In the rows, 128 means zero.
Known rows, with every way that one mark hangs from another:
zogad[madi[zila[sifiz[daved]]]]: [141 120  26 123 131 123 119 136 153 138 155 190 143 137 104 147  87 130
 164 132 137  76 105 149  94 170  69  87 148 112 113  96 149 109 114 103
  80 154 135 101 103  60  86  96 131 130 144 178 128 128 108 130 101 156
 145 100 104  99 121 147  95 145 168 128 147 152 108 147 150  80 186 118
  67 104  69 136 123 162 141  83 104 112 132  78 142]
daved[sifiz zogad[madi]]: [138 121  68 124 141 102 100 136 156 163 146 167 135 164  96 127 112 130
 137 142 146 100 134 127  87 160  80 146 128 125 127 146 119 136 115 122
 102 106 173 113  92 126 115 113 136 154 140  80 130 107 128 136 107 153
 134  94  88 122 120 132 107 104 129 146 166 149 105 156  81  94 141  75
  91  99 142 163 135 165 138 127 155 113 173 103 126]
zogad[daved madi[zila[sifiz]] mogi]: [150 116  25  94 146 131 121 154 129 127 153 180 157 202  80 165 103 135
 156 142 149  33 105 153  72 174  29 104 191 118  98 104 120 147 126 110
  89 143 134 124 125 111  63  74 120 159 113 176 139 122  79 138  81 179
 128  99 147 106 105 149  98 142 160 123 142 132 103 111 156 135 157 102
  92 111 120 148 146 143 134  85  67 122 143 107 130]
zila[madi[zogad[mogi]]]: [136 135  84 136 161 124 117 144 125 138 146 113 144 134 102 177 128 128
 156 183 124 151 113 125 149 146  59 151 147 136 154 147 134 178 146 151
 112 109 118  81 123 143 144  62 138 132 140  90 161 119 132 144 118 169
 139  76 141 134  81 144 100 104 127 132 161  71 109  73 133 104 138 129
  55 116 128 124 137 116 154 110  92 134 145 123 134]
zogad[daved madi[zila] mogi]: [139 103  35  92 152 131 106 143 130 129 156 147 145 186  68 170 113 135
 144 159 149  55 113 142  90 143  31 114 176 127 110 106 116 140 128 105
 102 130 156 131 125 133  75  92 119 166 120 164 151 111  63 122  75 162
 128 101 149 102  78 136  98 143 136 127 147 102  99  93 120 155 153  97
 101 114 109 144 144 149 126  97  64 112 177  94 119]
madi[zila]: [123 101  82 120 143 109 139 128 132 135 149 131 126 109 126 130 110 128
 163 141 137 123 114 146 121 130 112 110 140 147 146 122 136 135 143  97
 122 148 118 139 113  89 122  90 124 128 156 123 137 128 111 113 112 146
 144 117 127 114 117 127 122 138 131 134 155 113 122 106 114  96 155 109
 120 119  88 130 129 142 124 102  96 113 136  97 147]
sifiz[daved[zogad[madi[zila] mogi]]]: [141  88  24 132 210 131  89 150 159 143 153 144 140 148  93 164 110 135
 148 157 148 125 107 138 127 147  57 119 152  91 119 109 134 130 125 103
  82 140 151 100  77  70  85 119 139 151 129  97 138 109  72 132 103 144
 143  84  96 112  86 151 102 132 110 153 166  98  86 133  99  93 175 111
  71 108 103 139 135 146 151 111  85 109 177  86 123]
sifiz[daved]: [121 123  95 148 135 128 118 123 152 149 146 132 121 115 110 141 120 130
 154 137 133 137 111 142 133 134 104 139 106 125 118 123 142 124 142 120
 106 139 152 100  96 100 125 101 144 131 165 154 131 117 110 101 146 112
 143  89  99 125 102 140 116 132 131 153 151 132 118 171 149 119 160 147
  76 105  89 121 129 141 130 105 123 116 160 107 152]
lozer[daved]: [117 139  92 127 138 124 138 148 132 147 146 109 135 102  92 127 130 127
 170 141 129  95 125 145  97 126 126 134 125 124 115 127 129 128 145 123
 108 137 120 120  93 116 150  97 134 143 170 131 124 119 111 127 103 143
 146 105 116 133  74 148 130 127 117 154 139 124 123 153 150 115 129 142
  80 116 122 133 143 141 133 106 135 116 144 114 153]
zogad[madi]: [128 125  83 119 104 123 106 128 151 138 150 138 136 147  94 147 115 124
 153 157 149  94 132 119  93 128  91 122 120 129 151 133 120 141 124 123
 110 109 162 109 108 149 121 111 129 154 156 123 148 111 112 129  94 143
 131 110 136 112 101 130  98 120 136 133 154 127 112 146 116 144 133  92
 115 113 100 141 141 127 122 118 118 115 154 126 133]
mogi[zogad]: [117 126 113 142 160 109 128 124 153 174 133  87 122 109 125 138 139 122
 157 165 120 145 125 136 122 121 108 151 120 108 141 149 127 161 145 108
 119 110 133 122 101 135 140  58 140 147 175 104 130 125 118 136 131 134
 148  99 105 111 123 137 110 115 122 155 151 110 126 121 125 105 136 123
 102 122 121 120 138 104 120 123 131 121 173 112 149]
lozer[daved[sifiz zogad[madi mogi]]]: [138 122  49 131 171 111 102 172 141 162 141 143 144 175  67 137 122 137
 148 145 130  84 125 138  85 171  72 155 172 103 104 130 115 136 124 126
  91 128 153 102  81 132 119  99 141 175 132  91 129 103  92 145  84 185
 147  82 111 136  81 163 119 106 103 153 148 128  94 167 108 101 117 103
  39 101 171 165 152 147 147 120 139 115 183 111 126]
daved[sifiz zogad[madi[zila] mogi]]: [147  87  39 118 177 102  98 147 141 145 150 165 141 177  95 140 104 137
 141 147 139 111 119 137 110 172  64 118 191 121 135 121 119 144 122  92
  99 128 148 118  98 104  88  88 129 154 116  67 137 111  92 139  94 183
 144  94 110 116 106 140 112 121 122 130 173 117  93 116  69  84 138  70
  80 104 133 163 144 160 142 119  97 115 172  94 117]
zila[madi[zogad] sifiz[daved]]: [143 152  58 149 148 117 125 141 149 153 149 162 141 117 101 162 112 126
 165 149 125 122 100 139 130 181  60 136 115 123 117 131 161 141 136 154
  88 134 123  65 105  68 135  60 145 107 154 152 131 134 163 142 134 162
 148  67  77 128 125 161  98 114 165 144 153 125 114 120 174  60 186 162
  28  98 102 121 118 148 169  87 131 126 116  83 154]
zila[madi[zogad]]: [133 146  79 129 134 106 121 134 140 139 150 115 139 105 105 160 124 121
 162 172 129 139 122 124 128 142  77 141 110 144 155 150 141 158 135 146
 117 104 127  92 120 119 156  72 132 122 155 102 146 125 156 144 110 163
 137  85 115 127 105 135 100 107 130 138 161  87 120  91 124  87 151 133
  73 116 113 126 125 147 151 107 123 123 126  92 142]
zogad[daved[sifiz] madi[zila] mogi]: [147 106  40 100 134 110 107 141 130 141 153 188 140 207  64 159 104 136
 135 143 142  54 108 149  88 174  35 125 194 134  98 105 119 139 120  94
 101 130 165 130 140 139  65  68 122 163 113 165 141 114  68 114  83 180
 135  94 136 105  91 136 105 145 150 122 149 124  99 134  96 138 150  88
  92 104 125 157 147 156 130  96  80 112 183  92 114]
sifiz[daved[zogad[madi]]]: [133 129  52 135 183 132  91 135 177 155 152 140 127 130  86 145 118 130
 147 152 150 107 126 127 103 140  76 141  93  96 118 131 132 121 114 126
  87 120 171  88  72  87 112 132 140 148 152 110 131 108 110 130 109 118
 132  82  76 124  99 141 105 120 115 168 166 125 101 161 120 100 168 116
  77 100 106 141 127 154 146 121 143 109 172  92 132]
zila[sifiz[daved]]: [130 142  87 140 129 138 131 136 148 151 144 168 137 129 118 133 111 131
 154 122 125 111 106 150 116 167  96 134 130 119 110 120 143 128 139 135
  92 150 127  94 100  73 111  89 144 126 158 169 122 125 127 118 143 134
 142  86  89 124 127 151 112 132 157 148 147 163 119 171 182  93 171 146
  67  99 102 121 127 137 139  91 134 124 130 108 159]
sifiz[daved[zogad[madi mogi]]]: [136 111  54 135 188 149  79 149 163 147 147 135 136 162  80 167 126 138
 144 162 148 118 121 126 120 145  73 148 131  88 119 128 125 142 122 131
  83 126 172  78  70 109  97 130 149 164 132  90 145  99  81 130 112 125
 135  70 104 130  76 154 101 115 112 160 162 110  88 151 125 112 154 114
  65 100 122 144 139 131 147 124 111 116 188 116 125]
madi[zila zogad]: [119 107  76 131 160 102 133 138 127 148 148 114 128  83 118 145 104 119
 155 165 132 129  98 143 127 141  98 119 126 138 130 126 142 138 147 113
 118 135 107 132 106  92 137  50 129 115 149 126 138 146 135 132 125 159
 151  98 108 114 121 132 111 141 115 148 172  93 126 113  95  98 162 122
 110 123  77 122 133 149 138 108  99 121 143  60 161]
zogad[daved madi]: [132 141  64 102 121 136 109 129 146 136 155 153 139 165  68 156 118 127
 145 149 155  39 126 127  62 133  52 133 113 131 110 129 119 139 122 118
 107 108 172 128 120 147 104 104 122 164 141 159 144 108 107 118  81 138
 116  97 128 111  89 125 101 131 142 146 144 133 112 135 138 161 148 107
 115 110 117 141 140 145 123 108 115 113 174 109 132]

Rows:
[136 113  58 136 167  94 126 146 108 157 146 161 132 170  85 163 107 129
 119 157 119  87  85 164 109 185  36 150 180 142  75 120 135 150 148 103
 111 130 128 133 128 119 104  33 136 141 115 169 136 141  95 118 126 175
 146  69 109 122 105 138 119 147 135 148 164 104 111 121  86 127 157 124
  69 108 125 138 148 165 145  97  84 124 178  64 145]
madi[zila zogad[daved[sifiz] mogi]]
[126 145  88 144 134 104 134 136 121 169 150 156 129 153  77 139 110 125
 115 147 118  83 100 149  84 173  52 170 116 140  73 141 137 140 138 131
 111 113 149 131 120 136 131  44 132 140 135 166 129 137 141 115 141 159
 137  67  79 127 114 135 119 133 139 162 160 138 125 149 105 136 150 131
  87 102 128 133 139 172 139 105 136 122 176  68 155]
madi[zogad[daved[sifiz]]]
[138 103  25 126 197 117  98 135 172 150 159 141 124 122  97 146 106 131
 156 144 151 105 117 137 107 143  80 110 113 105 121 114 140 114 115  97
  87 134 153 100  78  53 101 120 133 138 141 107 129 115  92 125 103 135
 147  93  67 109 105 140 106 134 120 156 165 112  94 145 100  72 189 110
  81 109  87 141 122 175 149 113 113 103 170  59 133]
sifiz[daved[zogad[madi[zila]]]]
[137 118  41 140 200 123 129 140 153 158 147 164 138 115 130 124  99 132
 168 120 133 117 101 162 113 178 102 120 141 112  99 116 144 120 131 106
  83 164 113 114  77   4 100  96 131 117 142 119 107 130 119 126 148 146
 149  88  54 124 142 155 122 134 129 162 156 143 108 139 148  44 197 131
  67 101 108 134 116 171 156  92 121 114 126  67 158]
madi[zila[sifiz[daved[zogad]]]]
[128 133  75 143 174 106 135 151 138 172 143 134 137 122  95 100 121 131
 153 124 121 104 122 153  93 164 117 156 142 125  98 139 127 130 139 124
 101 128 137 118  72  84 139  94 135 147 154  92 110 112 125 129 117 159
 156  88  75 139 112 153 142 110 101 169 152 143 114 164 115  72 139 124
  53 102 157 155 138 165 144 116 176 112 156  88 149]
lozer[daved[sifiz zogad]]
[142 104  68 129 157 122  94 150 146 147 145 161 146 187  92 146 114 134
 134 153 134 110 133 127 109 170  67 151 167 107 135 142 110 157 122 126
 101 117 170 106  92 144  99 101 141 167 124  64 141 101 101 139 106 166
 136  86 117 133  99 146 105 107 122 137 169 130  95 160  84 106 120  82
  87 100 155 164 150 136 139 131 125 123 183 127 119]
daved[sifiz zogad[madi mogi]]
[129 112  85 147 208 148 105 146 154 156 142 125 134 141 106 155 133 139
 140 151 135 154 111 142 145 147  89 160 127 100 115 132 127 154 142 132
  94 139 146  92  69  87 111 123 153 148 139  90 137 106  92 115 144 118
 142  74  90 145  85 155 121 116  98 171 162 106  96 142 137  99 156 140
  61  99 130 131 135 125 145 117 113 123 176 115 139]
sifiz[daved[zogad[mogi]]]
[157 142  51 132 204 140 111 149 158 150 149 162 153 158 113 156 129 140
 166 135 130 139 116 144 135 184  51 148 158 105 130 134 138 166 130 151
  78 140 129  62  87  53  99 106 146 134 134  80 130 100 121 135 140 156
 138  69  92 143  92 171 109  98 141 145 149 118  87  99 190  49 179 147
  32  94 159 136 121 124 171  94 113 128 128 119 130]
zila[madi sifiz[daved[zogad[mogi]]]]
[132 117  50 119 190 136 101 175 143 147 146 112 154 144  67 153 131 132
 159 164 145  85 130 129  89 137  82 145 155  93 114 133 111 144 134 136
  89 126 142  98  64 124 127 122 138 171 135  83 139 102  83 153  73 164
 142  86 121 134  60 160 112 105  86 159 149  99  94 146 132 105 123 116
  56 110 157 154 152 123 145 124 119 115 166 124 130]
lozer[daved[zogad[madi mogi]]]
[128 130  86 140 146 113 120 149 112 154 143 158 135 180  70 167 117 128
 108 164 120  89  94 153 108 179  35 176 159 136  73 137 126 163 148 137
 107 112 150 115 122 158 117  47 142 154 118 152 136 131 114 119 138 164
 134  60 105 135  98 144 117 134 129 157 160 117 114 135 111 154 138 132
  77 105 144 135 149 146 143 108 110 132 191  91 146]
madi[zogad[daved[sifiz] mogi]]
[126 110  54 133 177 124 130 157 111 139 151 123 137 145  81 170 116 128
 135 172 130  85  88 157 112 154  47 140 155 130  84 121 131 157 154 119
 113 134 115 134 119 113 116  50 131 143 122 154 145 138  90 123 118 157
 134  78 118 119  85 136 113 147 115 157 164  82 113  89 108 151 161 133
  95 120 112 119 148 145 143 102  65 124 169  71 150]
madi[zila zogad[daved mogi]]
[137 110  36 136 163 103 110 136 172 175 139 150 129 116 106 151  99 130
 171 148 126  97 106 147 108 164  62  98 133  82 112 107 151 123 120  81
  80 139 132  91  95  71  94  44 133 132 155 161 115 133 108 152 107 158
 156  93  78  82 146 155  87 143 162 138 145 127 110 134 148  67 188 124
  58 120  88 123 129 137 139  97 121 112 162  65 148]
mogi[zogad[madi[zila[sifiz[daved]]]]]
[151 150  66 132 141 108 119 144 119 149 148 159 137 187  66 173 123 128
 135 163 115  98 106 140 109 185  17 175 160 144  97 142 134 176 136 142
 107  98 147 101 144 144 116  49 135 148 118 130 147 120 131 126 120 184
 135  59 118 132  92 146 106 114 146 135 151  94 105 101 136 125 148 138
  44 102 159 138 137 148 157  94 105 130 167  92 125]
zila[madi[zogad[daved[sifiz] mogi]]]
[137 138  62 124 135  91 110 125 156 182 138 149 123 170  65 149 122 128
 132 156 124  60 126 138  69 159  35 152 126 105  90 142 125 142 116 101
 104  90 185 116 122 157 104  53 133 172 145 158 124 120 105 134  99 154
 138  79  92  98 129 134  95 124 152 144 144 138 114 151 114 121 142 102
  86 113 139 147 142 137 123 116 149 110 207  82 127]
mogi[zogad[daved[sifiz] madi]]
[124 120  51 127 167 108 140 138 121 147 156 129 127 119  89 147 111 124
 141 163 136  75  93 154  93 144  71 136 120 139  78 128 140 139 144 110
 113 126 122 151 111  89 129  53 122 129 140 165 128 145 118 126 120 152
 135  84  85 110 111 126 118 151 125 163 164  98 125 106 108 135 176 130
 106 119  96 124 137 173 139 100  95 115 154  54 159]
madi[zila zogad[daved]]
[141 119   6 107 186 113 128 169 144 147 153 147 157 116  89 118 101 131
 184 130 145  55 120 153  59 165  86  95 163 104 102 116 125 113 120 108
  80 154 111 121  70  41 114  88 120 147 143 115 113 123 120 164  66 191
 151 102  86 108 107 157 115 123 123 148 141 137 104 127 143  54 164 104
  56 113 127 157 132 163 152  99 131 107 119  70 149]
lozer[daved[zogad[madi[zila[sifiz]]]]]
[134 114  92 138 172 124 116 148 137 158 139 145 139 168 116 133 123 134
 133 138 122 147 123 142 125 172  90 166 174 125 130 144 109 164 139 130
 108 123 151 117  91 121 110  97 143 157 133  60 134 112 111 123 142 157
 147  82 109 144 105 147 127 103 103 147 171 127 102 137  94  89 131  99
  84  97 163 149 143 127 137 123 127 128 174 129 132]
daved[sifiz zogad[mogi]]
[141 104  31 121 150 139 106 150 143 137 148 181 149 163 100 165  96 137
 165 143 138  90  98 151 117 176  46  91 184 104 122  88 139 131 129 104
  79 160 133  81 103  82  73  79 139 141 124 170 136 120  80 136 107 170
 150  89 133 108 115 158  93 140 160 125 152 133  97 137 145  99 172 119
  52 108  90 136 135 134 141  88  76 118 147  97 137]
zogad[madi[zila[sifiz[daved]]] mogi]
[125 130  88 140 167 136 122 155 114 146 147 123 138 155  68 178 128 129
 128 176 133  82  97 143 108 153  41 170 135 125  81 139 125 172 153 149
 110 119 135 126 109 152 128  48 140 154 128 151 147 128 103 129 133 148
 128  64 118 136  87 141 111 133 116 161 161  93 112 123 132 168 138 135
  90 112 135 121 150 126 139 109  90 133 177 100 149]
madi[zogad[daved mogi]]
[136 106  65 118 182 146  90 152 150 142 145 123 147 159  92 159 127 134
 153 167 147 113 131 122 109 137  70 144 146 105 143 143 102 158 131 135
 102 116 156 106  83 137 110 111 137 164 136  58 151  99  95 145  98 146
 125  95 128 128  80 143 100 105 106 148 164 102  93 120 108 125 131  87
 102 107 144 152 145 117 138 135 106 123 174 135 125]
daved[zogad[madi mogi]]
[121  91  79 142 178 115 124 150 115 137 144 112 136 118 113 172 110 126
 145 174 126 144  95 147 136 146  78 127 164 125 127 120 128 157 152 117
 115 137 114 122 106 120 130  40 135 128 134 117 151 138 102 136 124 170
 150  92 135 125 103 140 112 135 111 142 171  76 115 100  93 124 141 119
  91 120 103 121 144 135 139 110  67 130 150  92 154]
madi[zila zogad[mogi]]
[136 135  99 128 131 125 125 141 118 150 144 168 135 201  80 148 121 137
 126 138 126  90 110 153 101 176  49 167 173 143  94 126 119 159 147 124
 108 121 162 129 130 152  92  85 135 163 122 146 133 110  94 103 133 154
 137  80 133 134  88 139 124 130 139 138 146 135 107 151 124 149 132 117
  83  98 152 138 151 139 127 100 108 127 181 124 133]
zogad[daved[sifiz] mogi]
[139 124  49 125 181 125 132 164 106 141 148 158 153 164  93 162 103 128
 140 157 128  71  82 165  95 186  33 131 181 122  77 113 132 159 151 125
  97 145 100 132 118  85  98  30 131 134 113 170 133 146 112 142 124 182
 137  75 112 122 113 152 111 144 146 148 155 107 115  89 140 128 170 137
  84 112 127 124 146 150 151  86  73 131 139  75 156]
madi[zila[sifiz] zogad[daved mogi]]
[135 101  30 111 178 109 105 137 158 139 156 128 137 125 106 137 111 128
 160 150 155  98 130 128  96 133  93 108 133 125 133 130 126 132 118 102
 103 127 144 126  86  87 107 110 118 146 142  75 134 117 109 142  87 154
 137 111 101 107 109 128 107 126 111 148 170 108 103 109  88  86 161  77
 121 114 100 151 130 164 135 116 109 105 149  74 130]
daved[zogad[madi[zila]]]
[148 122  52 138 199 151  92 159 160 147 145 168 152 172  95 159 113 138
 146 145 146 100 111 137 103 180  48 142 157  82 111 118 122 141 125 144
  69 138 149  69  70  82  88 100 148 154 123  98 135 111  99 147 117 150
 132  72  96 127 103 168  96 111 138 154 155 136  88 158 148 102 159 118
  44  94 140 146 136 122 154 111 117 127 158 122 132]
zila[sifiz[daved[zogad[madi mogi]]]]
[140 160  68 130 132 117 135 140 137 143 147 151 154 123 112 157 115 122
 166 152 122 115 109 134 111 172  68 134 131 139 142 145 143 159 136 156
 106 119 104  89 120  91 144  49 131 112 149 114 140 136 180 156 122 180
 134  82 114 128 127 148  99 105 162 130 154 116 123  84 157  70 162 134
  65 109 130 126 127 139 158  94 122 128  99  98 151]
zila[madi[zogad] sifiz]
[138  94  23 117 214 124 107 171 138 139 151 113 150 133  75 148 121 136
 167 161 142  80 123 142  91 143  79 114 172  98 114 112 119 136 134 104
  91 140 123 117  74  87 108 104 127 165 133  90 134 108  76 154  55 179
 147 100 117 122  72 156 115 123  87 151 152  86  89 125 113  88 140 106
  62 119 134 154 148 141 145 113  92 108 160  90 130]
lozer[daved[zogad[madi[zila] mogi]]]
[152 163  53 122 159 132 125 157 119 142 151 157 162 178  77 176 125 129
 151 162 125  76 100 144  99 189  10 157 161 125 101 136 133 177 146 163
  97 116 117  93 133 110 110  56 132 139 120 135 143 124 143 149 120 185
 128  61 120 133  90 158  99 115 158 140 141 108 108  77 187 121 160 152
  49 107 152 129 134 139 162  83  91 138 128 108 138]
zila[madi[zogad[daved mogi]] sifiz]
[134 114  33 112 172  97 116 128 157 166 145 117 125 136  79 158 117 124
 162 164 140  54 121 139  79 130  49 114 120 106  99 127 128 134 121  77
 102 116 148 134 117 119  96  53 121 159 146 149 129 120  87 137  72 157
 140  97  94  80 114 130  95 145 136 146 147 101 113  97 122 126 164 104
 103 130 106 132 139 151 126 104 102 106 193  63 133]
mogi[zogad[daved madi[zila]]]
